Every row comes from one small tree of marks. The marks that hang from a mark follow it in brackets, in alphabetical order. Every link used is in the known rows. Which tree was each row made from?
Known rows
bodi[fimel kunuvu]: -2.0 13.1 5.8 -4.1 -28.7 -29.9 -13.9 -9.1 19.7 -10.3 3.1 11.5 -6.9 34.1 11.0 5.1 1.4 -11.8 2.6 22.4 -0.7 16.2 -14.1
mukal[nemi[bodi[kunuvu]]]: -4.1 -10.9 3.1 -0.8 -9.9 -22.4 -21.3 6.2 36.2 -3.6 -6.9 -10.5 -13.7 13.1 2.2 -8.1 -9.9 -5.9 -8.3 13.2 -9.8 25.1 42.2
nemi[bodi[fimel kunuvu[vidipi]] goza mukal]: -15.4 34.8 59.6 3.4 -9.8 -20.7 -0.3 7.8 33.0 -11.4 -12.1 -22.1 31.2 54.2 -23.4 -12.2 -33.4 -53.5 -31.9 -16.0 3.4 -36.6 13.9
fimel[bodi[kunuvu]]: -25.3 -3.4 -6.1 11.1 -23.0 1.1 -2.2 9.4 15.7 -5.3 10.9 14.3 -8.1 -1.6 0.5 -15.7 -2.2 6.8 2.0 13.2 8.1 8.4 -13.6
nekava[bodi[kunuvu] mukal[nemi]]: 1.0 -26.9 -10.1 7.0 13.9 4.2 -19.6 -17.4 -12.4 -3.9 -14.8 -10.7 -8.4 8.9 -5.9 7.8 -6.2 47.4 3.9 17.4 -17.4 1.1 25.3
susove[bodi]: -2.6 -18.5 -0.1 0.4 -0.1 -14.7 15.0 8.5 -18.0 -14.7 -8.1 18.5 -4.0 -22.2 13.9 0.9 16.9 21.7 26.0 -6.2 -9.8 11.8 -12.7
nekava[bodi[fimel kunuvu] kotetig[susove] mukal]: 15.1 22.0 -29.4 4.9 9.6 10.9 -18.0 -25.7 -30.8 -0.4 -2.7 -7.4 -7.7 2.9 15.7 17.7 -9.0 6.2 -2.2 5.8 -2.2 -26.1 -23.1
mukal[nemi[bodi[kunuvu vevut] goza]]: -6.3 1.6 14.7 -11.5 -1.4 15.3 -3.8 15.9 47.2 -1.8 8.3 -19.2 -10.0 17.8 -18.9 -19.5 -23.9 -29.6 -22.1 20.8 -3.5 15.9 41.6
susove[bodi[fimel kunuvu[vidipi] vevut] goza]: 13.5 8.3 -1.0 11.6 12.3 41.3 -1.2 -21.9 -22.9 9.1 29.8 48.4 16.2 33.5 -4.6 -9.4 -8.6 18.3 -13.3 -17.4 -6.0 2.1 -16.7
fimel[bodi[kunuvu[vidipi]]]: -19.0 -0.9 4.1 26.6 -2.9 25.5 -2.3 -12.0 8.5 -3.3 4.5 15.0 4.3 19.3 0.2 -25.0 -0.6 0.5 -14.8 -4.0 2.7 -8.2 -19.4
kunuvu[vidipi]: -0.5 -19.4 9.7 14.7 9.2 0.0 0.4 -24.3 1.9 -1.8 -15.9 -5.4 2.1 -7.4 13.2 5.3 28.4 -10.9 -0.8 -2.2 -0.7 1.8 -15.8
nemi[bodi[fimel kunuvu vevut] goza mukal]: -15.5 41.6 44.8 -28.3 -22.1 -15.6 4.2 16.9 34.1 -5.3 8.8 -20.2 10.2 36.1 -33.0 -6.4 -36.8 -55.2 -21.1 13.6 23.2 -15.1 19.4
kotetig[nekava[bodi[fimel kunuvu]]]: -9.0 19.3 11.8 17.5 -17.8 -31.1 -6.1 7.9 9.1 2.4 -3.8 10.7 -1.3 57.3 6.9 -18.9 -7.8 18.8 21.5 1.3 -25.3 5.9 -15.1
susove[bodi[fimel kunuvu[vidipi]] goza]: 6.0 -0.9 3.4 26.8 5.8 11.7 -3.7 -9.6 -18.9 0.9 16.3 46.4 23.4 31.2 6.4 -4.5 -5.0 29.4 -7.6 -28.7 -20.6 -2.7 -15.9
fimel[bodi[kunuvu[vidipi] vevut]]: -11.7 8.3 0.8 10.8 4.1 57.2 0.2 -24.9 6.6 5.4 17.6 17.7 -1.1 24.4 -9.4 -30.1 -4.1 -11.4 -21.6 9.0 17.9 -2.6 -20.3
nekava[mukal]: -8.2 -25.3 -1.8 -10.3 -3.1 -14.6 3.3 -5.9 -13.8 -1.8 -18.7 -13.5 -2.3 -40.2 -2.8 21.0 22.8 -5.1 11.8 11.3 22.8 7.2 -6.6
kotetig[nekava[bodi[kunuvu[vidipi]] mukal]]: -17.6 2.7 9.2 36.3 20.8 17.7 -7.7 -15.5 -24.8 7.3 -23.4 -3.9 14.2 44.1 -7.4 -23.6 -4.6 15.7 6.0 -27.0 -11.6 -17.9 -9.6
nekava[bodi[kunuvu[vidipi] vevut] kotetig mukal]: 0.6 12.3 -18.8 14.4 38.1 70.9 -8.2 -62.0 -46.5 13.4 -7.1 -27.7 0.6 11.7 -8.8 4.8 -10.3 -10.5 -13.2 12.7 14.4 -33.7 -17.2
bodi[fimel kunuvu[vidipi] vevut]: 11.0 24.9 13.4 -4.1 -1.4 24.4 -12.0 -42.4 9.5 0.7 9.2 14.7 1.5 60.0 0.8 -7.6 -2.3 -28.6 -21.6 17.3 8.4 5.0 -22.5
susove[bodi[fimel] goza]: 8.2 -23.1 -2.4 3.0 -8.1 -22.1 16.4 17.2 -14.9 3.6 13.8 36.9 10.7 -30.2 6.4 15.6 14.1 37.0 18.5 -12.5 -9.5 10.1 -12.7
nemi[goza mukal]: -21.2 -10.3 26.6 -10.8 -19.5 -38.3 12.6 19.8 11.6 -15.5 -14.7 -28.2 14.8 -19.7 -11.2 19.8 13.0 -12.5 7.8 5.0 12.1 -14.0 5.6
nekava[bodi mukal[nemi]]: 9.4 -45.5 -7.0 -2.5 22.1 -4.2 0.7 -12.2 -12.5 0.7 -22.1 -19.5 -7.8 -30.9 -4.3 18.5 12.7 50.0 12.5 16.3 -12.1 0.6 22.8
kotetig[nekava[bodi] susove]: 0.4 -7.1 -11.5 22.0 11.4 -15.8 -2.2 19.5 -5.4 6.5 -9.7 6.9 -12.1 -10.9 24.9 -9.8 24.7 32.5 29.2 -25.4 -28.0 8.8 -15.2
susove[bodi[kunuvu]]: -10.9 0.8 -4.4 10.5 -6.9 -4.4 -5.9 3.6 -17.1 -20.1 -1.1 27.4 -6.6 17.7 13.6 -9.5 -0.7 20.2 16.7 -7.7 -14.9 14.0 -8.6
nemi[bodi[kunuvu] goza mukal]: -35.3 17.4 38.0 0.4 -19.2 -30.3 -4.4 33.6 28.1 -10.6 -10.2 -30.7 10.8 10.3 -22.8 -2.4 -25.7 -38.3 -8.2 -7.3 10.4 -15.5 27.3
susove[bodi[kunuvu[vidipi]]]: -4.2 3.0 5.6 26.0 13.4 19.2 -6.0 -17.1 -21.6 -17.0 -8.0 28.5 8.1 39.5 13.2 -19.0 -1.3 11.9 -0.6 -23.7 -20.6 -1.7 -14.8

Write each row's tree
20.6 16.1 -3.5 -6.3 7.2 -0.8 5.9 3.3 4.2 13.2 8.4 17.8 -12.9 15.4 13.3 -13.2 12.8 16.4 16.1 -5.5 -13.0 10.9 -25.7 : kotetig[nekava[bodi[fimel vevut]] susove]
3.1 -17.6 19.6 -20.4 4.6 4.9 15.2 20.1 46.4 2.0 0.5 -28.3 -7.6 -21.0 -18.1 -9.6 -4.7 -27.1 -13.7 20.6 2.1 14.0 39.1 : mukal[nemi[bodi[vevut] goza]]
-27.5 27.5 32.8 -15.9 -11.1 -0.5 -0.4 21.4 25.9 -3.4 3.2 -27.8 4.6 15.2 -30.7 -7.3 -29.9 -49.5 -15.5 5.9 24.2 -11.2 27.0 : nemi[bodi[kunuvu vevut] goza mukal]
5.8 21.9 1.9 -19.8 -23.0 -1.0 -10.4 -22.3 15.0 -1.9 17.1 13.7 -12.7 38.4 2.2 1.1 -2.0 -22.4 -6.1 34.7 15.2 20.9 -15.9 : bodi[fimel kunuvu vevut]
18.8 -20.9 -31.4 -14.9 3.7 2.5 2.8 -1.5 -2.4 -8.3 -12.6 -31.5 4.5 -43.9 7.1 24.0 16.3 -2.2 -14.5 6.5 6.0 -13.4 15.0 : nekava[kotetig[susove] mukal[nemi[goza]]]
15.1 -4.0 -39.0 -6.9 14.4 12.4 8.3 -7.7 -54.6 -11.0 -11.2 5.5 0.2 -52.2 18.9 16.2 16.5 10.8 10.9 -20.8 10.6 -13.7 -18.4 : nekava[kotetig[susove[bodi]] mukal]
32.5 12.8 -7.6 -24.4 6.9 9.7 11.1 -2.4 -11.3 -11.0 16.4 43.3 -10.4 -2.9 17.0 -3.6 11.3 11.0 5.3 -5.3 -2.6 14.7 -26.8 : kotetig[susove[bodi[fimel vevut]]]
31.7 14.9 -28.0 -11.6 15.6 22.6 3.2 -29.9 -15.1 10.4 11.8 -7.3 -20.7 -21.4 23.4 16.9 12.4 0.8 3.8 20.2 -1.3 -10.3 -31.1 : nekava[bodi[fimel vevut] kotetig[susove]]
6.8 9.7 12.7 -7.3 -3.1 -11.3 17.1 -1.9 6.7 14.7 1.4 3.2 -7.1 21.3 -3.2 -13.3 8.5 10.8 22.7 12.6 -6.3 11.0 -18.7 : kotetig[nekava[bodi[fimel vevut]]]
2.0 -2.5 -7.6 11.7 -13.8 -12.6 -2.9 12.5 -13.4 -0.8 21.4 45.2 9.3 10.0 6.7 4.8 -6.0 35.3 10.3 -13.0 -14.5 12.4 -9.9 : susove[bodi[fimel kunuvu] goza]
4.3 -0.7 -1.3 -15.6 -3.1 7.7 -17.5 -8.3 35.3 4.0 6.0 -8.5 -20.4 19.6 -7.1 -12.4 -14.2 -16.6 -15.2 23.9 5.1 31.1 41.3 : mukal[nemi[bodi[kunuvu vevut]]]
-14.8 -17.6 3.4 11.7 7.6 -16.7 13.1 10.5 -23.4 10.5 -26.1 -14.0 1.9 -17.3 -6.8 -2.4 12.4 25.1 31.2 -8.7 -1.7 -4.1 -6.3 : kotetig[nekava[bodi mukal]]
13.0 -29.9 -29.6 -21.8 -7.6 -14.3 1.7 -31.1 -13.1 -1.3 -21.6 -33.9 -2.6 -39.4 3.3 30.9 20.9 3.8 -0.2 30.0 20.6 0.8 20.3 : nekava[kotetig mukal[nemi]]
-3.9 -26.6 23.8 -6.2 -1.0 -24.6 11.9 32.8 48.0 -5.6 -14.7 -31.6 -1.9 -24.9 -7.9 -5.6 -1.0 -16.1 -6.8 9.0 -14.2 9.3 40.1 : mukal[nemi[bodi goza]]
-26.2 -3.9 42.7 -8.7 -12.9 -39.0 15.6 38.2 25.3 -7.9 -19.1 -40.2 12.6 -29.9 -20.1 6.3 -6.6 -38.1 0.6 -6.5 14.4 -17.7 25.8 : nemi[bodi goza mukal]
-0.2 6.7 30.7 -9.1 -20.2 -31.3 -3.5 26.0 61.1 -12.2 -2.4 -13.7 2.2 36.0 -10.8 -16.3 -28.5 -25.7 -21.2 16.7 -19.4 7.9 34.6 : mukal[nemi[bodi[fimel kunuvu] goza]]
-29.9 8.4 23.1 12.4 -8.6 -9.8 -1.8 35.4 34.6 -6.9 -5.1 -20.3 -3.0 -0.2 -9.6 -15.7 -20.4 -44.4 -6.4 -1.7 -4.3 0.8 12.3 : nemi[bodi[kunuvu] goza]
8.2 -33.3 -52.1 21.0 31.0 25.2 -4.7 -6.2 -51.7 25.1 3.2 -14.7 -2.9 -87.9 12.2 40.2 20.6 39.2 11.4 -16.0 3.7 -21.4 -11.5 : nekava[bodi kotetig[susove[goza]] mukal]
7.5 -23.6 -14.0 -20.4 0.6 -15.2 4.3 -11.9 2.5 5.9 -26.1 -47.5 -4.0 -49.1 -6.7 17.5 1.1 -21.2 -8.0 17.0 23.2 -2.2 38.7 : nekava[kotetig mukal[nemi[bodi]]]
3.5 -19.8 -28.2 20.0 1.6 -13.1 7.0 41.2 -22.7 9.8 11.5 47.7 8.4 -31.8 22.4 -7.0 28.0 51.3 26.6 -56.0 -18.2 20.7 -9.6 : kotetig[nekava susove[bodi goza]]
7.8 5.8 -12.0 -3.6 -7.4 16.9 -0.3 1.1 -15.4 7.0 36.0 49.2 2.9 12.7 -3.1 -0.1 -9.1 25.5 3.4 -0.3 -0.1 16.8 -11.8 : susove[bodi[fimel kunuvu vevut] goza]
16.3 -0.9 -38.2 2.0 6.6 1.6 5.9 -4.0 -33.2 -12.0 -3.3 12.2 -9.0 -37.4 35.6 10.0 22.8 11.7 16.6 -17.5 -6.7 -2.6 -21.0 : nekava[kotetig[susove[bodi]]]
20.4 12.5 -4.6 -13.8 14.8 8.8 8.4 0.3 -17.3 15.2 1.1 11.1 -4.1 2.6 -3.9 -7.0 7.0 14.1 10.7 -7.6 3.6 -0.8 -21.0 : kotetig[nekava[bodi[fimel vevut] mukal] susove]
9.6 25.2 3.0 -16.1 -9.8 10.1 2.9 -11.3 -7.4 -12.4 18.1 39.7 -6.0 44.1 1.9 -12.4 -12.3 2.6 4.6 12.9 -0.6 15.0 -18.3 : susove[bodi[fimel kunuvu vevut]]
-5.8 22.1 50.0 -37.3 -15.4 -25.2 24.3 21.8 34.4 0.2 0.1 -29.2 12.3 -3.9 -32.4 2.9 -19.2 -54.0 -13.7 14.3 28.5 -16.3 15.4 : nemi[bodi[fimel vevut] goza mukal]
8.1 -27.1 -54.8 3.1 6.4 9.7 -7.6 -5.5 -39.5 20.2 6.5 -10.2 2.2 -86.0 13.4 43.9 30.7 8.5 0.4 -12.2 25.9 -4.4 -8.7 : nekava[kotetig[susove[goza]] mukal]
0.0 -6.2 -13.2 23.6 23.0 56.7 -5.2 -18.0 -32.3 11.1 25.6 41.4 10.1 11.9 -0.6 -7.8 0.0 23.5 -6.9 -24.9 -5.5 3.9 -8.6 : susove[bodi[kunuvu[vidipi] vevut] goza]
-21.4 28.9 45.0 0.5 8.2 25.2 -0.8 -0.3 18.7 -2.2 -2.8 -26.7 17.8 36.9 -32.3 -17.2 -28.8 -58.0 -32.2 -11.2 18.9 -26.8 21.6 : nemi[bodi[kunuvu[vidipi] vevut] goza mukal]
-0.2 -6.8 -14.5 -4.1 -5.7 -20.1 -0.7 15.2 -11.4 3.4 -14.9 6.2 0.2 -21.5 9.5 -1.5 28.1 1.3 12.7 -25.8 14.1 13.2 -10.7 : kotetig[nekava[mukal] susove]
8.5 -28.4 -51.2 30.3 22.7 15.0 -8.1 -2.4 -32.6 22.9 12.7 -7.7 -11.6 -76.1 28.9 34.0 27.5 39.0 15.7 -12.6 -15.6 -9.3 -15.0 : nekava[bodi kotetig[susove[goza]]]
7.3 16.8 25.6 -23.2 -11.9 -1.5 -0.8 13.1 57.8 -3.8 11.2 -12.1 -3.2 41.9 -21.7 -18.1 -31.9 -35.8 -27.9 27.9 -4.2 11.3 34.3 : mukal[nemi[bodi[fimel kunuvu vevut] goza]]
16.7 -4.0 -15.2 8.3 -9.5 -28.7 11.5 38.8 -12.1 6.8 15.6 55.7 14.1 -10.2 20.2 -6.6 19.1 44.1 20.7 -47.6 -18.9 17.2 -15.8 : kotetig[nekava susove[bodi[fimel] goza]]
21.0 -26.1 -31.0 -20.2 24.0 31.0 6.0 -43.4 -29.4 13.2 -10.5 -37.5 -13.3 -37.4 -7.7 23.4 7.3 23.5 3.4 39.2 11.9 -8.2 17.1 : nekava[bodi[vevut] kotetig mukal[nemi]]
-21.8 32.1 49.7 -11.4 -30.0 -45.3 -0.2 30.5 37.2 -13.4 -6.9 -23.2 16.4 33.3 -22.4 -2.5 -33.9 -46.8 -14.9 1.3 9.7 -20.5 20.3 : nemi[bodi[fimel kunuvu] goza mukal]
2.8 11.1 -42.0 25.6 13.3 17.3 -25.3 -18.5 -20.1 -0.3 1.1 -9.0 -22.2 -5.4 32.7 10.7 5.1 14.4 9.4 0.2 -19.7 -10.7 -19.3 : nekava[bodi[kunuvu] kotetig[susove]]
